Each row was made from one walk, in order. Every step used is in the known rows, and no mark comes twice. Write each row's walk.
In the rows, zero is written as 128.
Known rows
minul/nipulu/nopi: [ 88 152 140 123 125 119  91 152 120 114 153 176 134 176 132 168]
tasem/gune/minul/nipulu/nopi: [105 137  95 124 109 115  91 154 134 128 161 189 156 160 131 162]
kovos/lolom/nipulu/minul/guvi/tasem/gune: [112 131 181 125 100 145  91 116 132 104 153 142 150 186 118 171]
minul/kovos: [109 164 130 120 110 155  92 140 121 100  98 160 130 164 141 176]
minul/gune: [114 165 155 117 117 129  73 152 141 103 112 145 105 171 164 144]
tasem/gune/minul/nipulu: [120 134  98 124 117  97  86 144 152 123 148 174 132 158 136 139]
guvi/tasem/gune: [ 86 121 106 132 121 120  89 155 129 100 141 154 117 170 161 139]
minul/guvi/tasem/gune: [ 91 131 125 117 125 130  71 157 141  98 157 155 131 174 148 138]
tasem/gune: [103 128 136 113 122 148  84 138 132 110 115 160 117 167 142 153]
kovos/lolom/nipulu/nopi: [ 92 140 221 111  88 176 124 114 107 104 112 158 132 166 139 217]
minul/kovos/lolom/nipulu/nopi: [ 82 148 185 120  78 195 124 119  94  98  99 162 149 153 123 233]
guvi/tasem/gune/minul/kovos/lolom/nipulu: [ 97 119 112 140  71 147 126 129 120  97 120 155 146 138 147 189]
tasem/gune/minul/kovos/lolom: [113 149 123 123  88 165 106 130 130 101  84 160 146 155 136 175]
kovos/lolom/nipulu/minul/gune/tasem: [144 163 208 111  70 145  76 116 141 100 111 133 108 189 118 171]
nipulu/minul/gune/tasem: [157 182 147 111  91 119  46 148 150 103 124 143 112 201 131 133]
nipulu/nopi: [107 158 161 110 109 150  93 145 115 110 123 170 137 176 150 182]
lolom/nipulu: [116 133 183 109 102 143 102 116 130 113 122 157 114 160 149 190]
guvi/tasem/gune/minul/nipulu/nopi: [ 91 129  63 143 109  89  96 170 127 118 184 182 157 162 150 148]

Write each row's walk
[139 149 138  95 107 140  72 138 161 117 135 172 148 165 144 154]
tasem/gune/minul/guvi
[105 125  67 144 118  73  93 161 147 116 174 168 133 159 156 128]
guvi/tasem/gune/minul/nipulu
[145 163 173 123  97 128  75 122 141 118 130 144 128 178 140 171]
lolom/nipulu/minul/gune
[128 154 171 120  65 162 124 109 128 105  91 157 144 146 144 210]
gune/minul/kovos/lolom/nipulu
[142 169 136 115 101 101  85 153 157 107 158 159 145 172 177 146]
gune/minul/guvi/tasem
[ 96 144 187 123  86 182 120 110 113  94  88 146 127 152 128 211]
minul/kovos/lolom/nipulu
[150 153 180 115  98 130  90 106 133 126 127 156 137 182 131 186]
lolom/nipulu/minul
[130 186 167 128 102 160  95 121 120 102  83 143 151 193 120 179]
nipulu/minul/kovos/lolom
[147 185 154 123 113 120  63 142 146 115 119 142 128 196 147 142]
nipulu/minul/gune
[136 141 119 111 103 130  89 135 147 119 118 170 135 161 157 152]
tasem/gune/minul
[120 132  88 131 103 103  94 155 143 110 143 164 134 163 173 139]
guvi/tasem/gune/minul
[140 161 146 124  88 150  92 111 121 116 118 159 157 171 118 201]
lolom/nipulu/minul/kovos
